What can hang from each mark
rezo: daro mase suben
daro: kimuf rezo
kevogun: zamoz
zamoz: kimuf nupe
mase: kevogun kimuf rezo
kimuf: suben zamoz

Every row comes from one small tree of marks. The marks that hang from a mark follow it in brackets, in alphabetical order. Every link used is in the known rows. Which tree was each row made from?
Known rows
rezo(daro mase(kimuf(zamoz)) suben): [-19.3 -25.1 -11.4  -3.0 -30.2 -64.1 -22.7 -31.3  38.5  22.2 -27.6  33.5
  26.3  33.0  -7.4 -23.4 -10.9  -1.8 -10.8]
daro(rezo(suben)): [ 36.1 -41.4  29.0 -22.0   8.8 -27.1 -17.6  34.3  24.2  -4.4   8.7  -3.7
  34.7 -18.2 -30.5  27.2   6.2  20.1  20.0]
daro(rezo(mase(kevogun) suben)): [ 21.4 -19.1  36.2   4.0 -15.9 -61.3 -39.0   0.4  28.2 -11.8   0.6  25.2
  18.2 -19.9  -6.4  24.3  -9.0  38.2  19.9]
kevogun(zamoz(kimuf nupe)): [-20.3   7.7  -0.7 -21.7   6.0  14.9 -41.4 -10.3 -21.6  23.1 -75.1  31.6
 -33.5   4.7  33.3  29.6  24.0 -15.5  10.0]
mase(rezo): [-10.3   3.8  26.6 -21.0 -10.5   7.0  -2.8  16.6 -54.0   2.3  -6.9 -11.2
   0.1  -5.6   4.2  15.6  22.3  18.7 -18.0]
mase(kevogun): [  7.0 -10.0  23.8  14.8 -21.1  -9.7 -20.3 -28.1  21.0   3.7  12.1   5.8
  -1.8  13.9  21.5   0.7 -23.5  31.8  23.1]
zamoz(kimuf): [ -1.0   2.1   7.8  -5.7  19.1  -9.4   2.5 -18.9  -1.8 -18.3 -33.7  27.2
 -17.0   0.1   9.5 -26.9 -12.3 -26.3 -20.2]
mase(kevogun rezo(suben)): [  9.9 -33.8  61.8 -19.5 -25.4  -1.0 -25.1   1.3  -4.5  37.7  -6.2  12.2
  20.9   0.5  15.9  27.2 -11.3  46.6  24.8]
zamoz(kimuf nupe): [-20.2  15.5   0.6 -13.5  11.3   4.8 -22.8 -15.7 -13.6  15.1 -40.2  26.0
 -17.6 -18.1  20.1 -12.1  -8.7 -18.3  -2.5]
mase(kimuf rezo): [-11.1 -23.7  17.9 -18.8 -24.6   3.0  -3.5  -0.2 -29.6   5.8   2.2 -18.3
  -7.7  32.2  25.8   5.6  30.1  38.7  -3.9]
mase(kevogun(zamoz) rezo(daro)): [-14.4   1.3  41.0 -12.5 -31.8 -13.5 -62.9 -18.8 -41.4  15.7 -40.0   9.2
  11.3  28.5  10.3  35.1  24.8  36.2 -17.9]
kimuf(suben): [ 14.0  -5.9   8.0   8.2  10.3  -5.0  -3.1 -14.0   9.3   1.4 -18.1  32.0
  13.8 -14.5  -5.6 -26.0  11.4 -34.9   3.1]
daro(kimuf): [  5.9 -16.8 -24.9  13.7   6.9 -10.0  -7.0   1.2 -35.2  -0.8 -20.3   5.2
 -25.8  33.2   1.6  -4.6   4.0  21.0   7.8]
rezo(daro mase): [-38.2  45.5 -22.1  23.4 -13.4 -55.3 -32.5 -30.0 -12.8 -12.2 -33.5  37.1
  12.7  -3.1 -28.4 -20.4   2.5 -17.8 -59.1]
rezo(mase(kimuf)): [-26.0  11.1 -19.4  20.5 -25.7 -35.2  -9.8 -34.2   6.4  -9.7 -11.7  25.8
 -25.7  20.7  29.1 -13.2   8.4  14.6  -8.4]
kimuf(zamoz(nupe)): [ -6.7 -10.6   3.9 -19.4 -29.1   0.3   1.8  -3.7  -9.6  13.7  17.6 -28.2
  -9.9   5.6  31.2   2.3  -5.0  14.1  39.1]
daro(kimuf(zamoz) rezo(mase suben)): [ 28.2 -48.9   1.8  -0.1 -12.9 -73.9 -17.4  16.6 -18.9 -26.5  -7.7   1.6
 -13.0  24.0   1.0   9.8   3.6  46.0  31.4]
rezo(daro(kimuf) mase(kevogun) suben): [-12.5  -9.3 -10.1  28.4 -15.3 -70.0 -56.3 -35.5  10.1  30.2 -55.5  65.7
  17.3  28.1 -19.7 -11.0 -26.3  20.4 -12.5]
daro(kimuf(zamoz(nupe)) rezo): [ 22.9 -39.5  -1.7  -7.7 -13.2 -39.6 -23.8  21.3 -45.7 -26.3  14.9 -40.1
 -19.3  27.0   7.3  13.8  18.7  56.1  41.2]
kevogun(zamoz(kimuf(suben) nupe)): [-10.6   5.2   3.4 -17.0  12.1  11.0 -45.5 -18.3 -16.5  23.7 -87.4  52.9
 -23.1  -5.5  30.2  13.9  32.4 -39.5   8.9]
daro(kimuf(suben zamoz)): [ 22.5 -38.1 -12.4  11.1  -3.2 -21.5   7.3 -13.4 -28.8  -9.5 -15.2   7.2
 -21.1  38.6  17.8 -34.8   5.9  -2.3  28.3]
kimuf(suben zamoz): [ 20.6 -26.4  16.7  -2.3 -13.0 -15.8  18.5 -20.4   7.8 -13.1   6.6   4.3
   5.0   7.3  17.5 -38.9   5.2 -27.2  28.2]

Write each row's tree
[ 37.4 -66.7   7.1 -24.0  -7.2 -37.4 -23.8  34.5 -16.9   3.6   1.9 -21.5
   2.0  20.2  -2.6  24.0   5.1  53.3  57.6]
daro(kimuf(zamoz(nupe)) rezo(suben))
[ 26.4 -24.6  -1.3  20.7 -10.7 -78.2 -18.1  -7.9 -39.2 -57.1 -10.9  12.0
 -22.7  18.3   7.7 -22.4  25.1  20.5  16.2]
daro(kimuf(suben zamoz) rezo(mase))
[ -6.4 -13.8  10.7  30.7 -50.9 -55.1 -17.4 -68.3  27.7 -13.9   3.6  31.7
 -23.1  33.5  59.8 -36.0  -7.1  21.4  29.3]
rezo(mase(kevogun kimuf(suben zamoz)))
[  5.6 -15.6   9.7  -9.0 -22.0  -2.2  -1.1 -17.0  -1.9  14.8   2.2   2.8
   3.6  -9.5  26.1 -24.8   6.2 -21.8  42.3]
kimuf(suben zamoz(nupe))
[  4.6 -17.6 -20.2  10.5  -0.7 -39.2 -17.2 -21.9 -24.0  -7.8 -27.5  10.9
  15.5  39.2 -26.1 -44.4   6.7 -15.5 -17.4]
rezo(daro(kimuf(suben zamoz)))
[-30.6  32.1   3.5  22.9 -39.2 -27.8 -56.0 -39.2  -4.5  13.9 -39.6  41.9
 -30.5   2.4  45.9  27.4   6.4  26.5  16.9]
rezo(mase(kevogun(zamoz(nupe))))
[-34.1  33.1 -41.1  34.6  -6.9 -63.4 -38.8 -29.7 -40.5 -13.1 -49.8  40.2
  -7.4  24.2 -25.4 -24.8   5.0   0.4 -54.2]
rezo(daro(kimuf) mase)
[-43.3  44.0  -7.0  23.9 -36.8 -50.7 -78.5 -49.8  -6.5  14.9 -55.3  47.8
   1.7   9.6   5.7  12.1   5.9  11.1 -25.1]
rezo(daro mase(kevogun(zamoz(nupe))))
[ -7.4  -9.3  24.3   4.5 -15.3 -35.9 -42.7 -34.8  33.7  26.4 -71.2  76.5
 -10.9   4.0  32.9  20.1 -17.1   5.6  18.4]
rezo(mase(kevogun(zamoz(kimuf))) suben)
[ -1.0 -23.9  53.2 -18.3 -23.1 -18.7 -42.7  -7.8  -5.4  37.4 -17.8  17.5
  45.1   8.9 -17.5  14.2 -10.3  33.4 -10.9]
mase(kevogun rezo(daro suben))
[-10.8  11.4   5.9  -7.0  18.0   1.9 -25.5 -26.3  -7.3  17.3 -53.8  52.1
  -8.1 -29.8  14.0 -33.4  -1.3 -46.4  -0.4]
zamoz(kimuf(suben) nupe)
[-16.6  10.0 -14.4  26.5 -20.7 -39.9 -13.8 -41.7  13.2  -9.8 -24.1  45.6
 -17.8   8.4  27.8 -31.9  15.6  -9.3  -6.0]
rezo(mase(kimuf(suben)))
[ -4.2  -7.5  22.1  14.7 -22.9 -38.7 -27.8 -26.7  41.5  29.3 -26.0  57.2
   6.8  -7.2  17.4   9.1 -31.6  18.5  21.3]
rezo(mase(kevogun) suben)
[  4.2  -5.6   8.9  -9.1  18.0  -1.6 -24.1 -21.4  -7.2  -3.2 -83.1  52.8
 -22.0   9.2  22.0   0.7  28.2 -45.0  -3.7]
kevogun(zamoz(kimuf(suben)))
[  0.6 -50.8  27.3 -34.5 -16.4   2.8  -6.0  13.3  -1.0  37.7 -10.2  -1.5
  10.8  25.8  16.4  17.2  17.0  33.4  12.5]
mase(kimuf rezo(suben))
[  8.7   7.2  25.7  19.7 -22.8 -63.7 -40.2 -11.1   0.7 -43.4  13.6   8.6
  -1.6 -13.7   4.4  13.2   4.5  41.5   2.4]
daro(rezo(mase(kevogun)))
[ 36.4 -47.3   2.6  -3.4  -8.5 -48.5  -7.7  19.6 -39.3 -47.5  18.9 -38.1
 -18.9  38.6   1.3   3.4  14.2  50.5  28.3]
daro(kimuf(zamoz) rezo)
[ 12.8 -50.5  22.6   5.8 -48.2 -18.9 -24.2 -59.3  43.1  20.1  23.8   0.7
  -5.6  44.1  66.2 -29.2  -8.5  34.3  71.4]
mase(kevogun kimuf(suben zamoz(nupe)))
[ 15.9  -9.1   1.9  32.7 -15.0 -74.4 -46.4  -9.3 -32.7 -43.7  -6.0  12.4
 -27.4  21.7   8.8   8.4   6.6  64.7  11.0]
daro(kimuf rezo(mase(kevogun)))
[  6.7 -17.3   9.1   4.0 -30.2 -65.5 -15.2  -7.1   1.9 -49.9  24.7 -13.0
 -10.6  13.2  16.7  -0.7  17.9  37.7   8.1]
daro(rezo(mase(kimuf(zamoz))))
[-35.6  13.8 -11.9  27.0 -43.5 -62.0 -67.0 -65.2  15.1   1.6 -44.4  42.3
  -5.8  50.2  19.9  -4.2  10.1  22.9 -22.3]
rezo(daro mase(kevogun(zamoz) kimuf))
[ -2.3 -26.9  40.0   6.3 -34.8 -30.6 -46.7 -48.8  -4.7  12.4  -9.5  20.1
  26.4  40.5  12.1 -28.6  16.3  29.2  -9.7]
mase(kevogun kimuf(suben) rezo(daro))
[ 15.9 -14.6  22.3  -4.2  -3.7 -54.3 -27.4  18.5  15.9 -15.6  -7.4  22.1
  18.9 -27.4 -20.4  23.9   5.9  18.4   3.8]
daro(rezo(mase suben))
[  9.2 -10.4  19.9  18.9 -32.1 -66.7 -40.1 -23.0  16.1 -39.8  19.0   4.0
  -7.1  10.3  18.4   6.4   7.1  54.6  12.3]
daro(rezo(mase(kevogun kimuf)))
[  9.4  -2.5 -14.0  22.7  -2.1 -67.1 -31.9   8.6 -43.6 -47.2 -15.2  10.7
 -27.4  12.6  -7.5   9.7  21.5  43.3  -4.2]
daro(kimuf rezo(mase))
[-20.2  16.6 -31.2  31.8 -15.4 -72.7 -27.5 -42.4 -34.7 -20.0 -46.2  42.6
  -4.3  28.7 -13.2 -49.6   7.5 -17.7 -35.6]
rezo(daro(kimuf(suben zamoz)) mase)
[-23.0  12.8  -9.0   5.1  -5.2 -51.5 -34.0 -15.0  23.0  27.4 -50.2  57.5
  40.5  -9.2 -40.5  -7.5 -12.5 -21.5 -38.6]
rezo(daro mase suben)
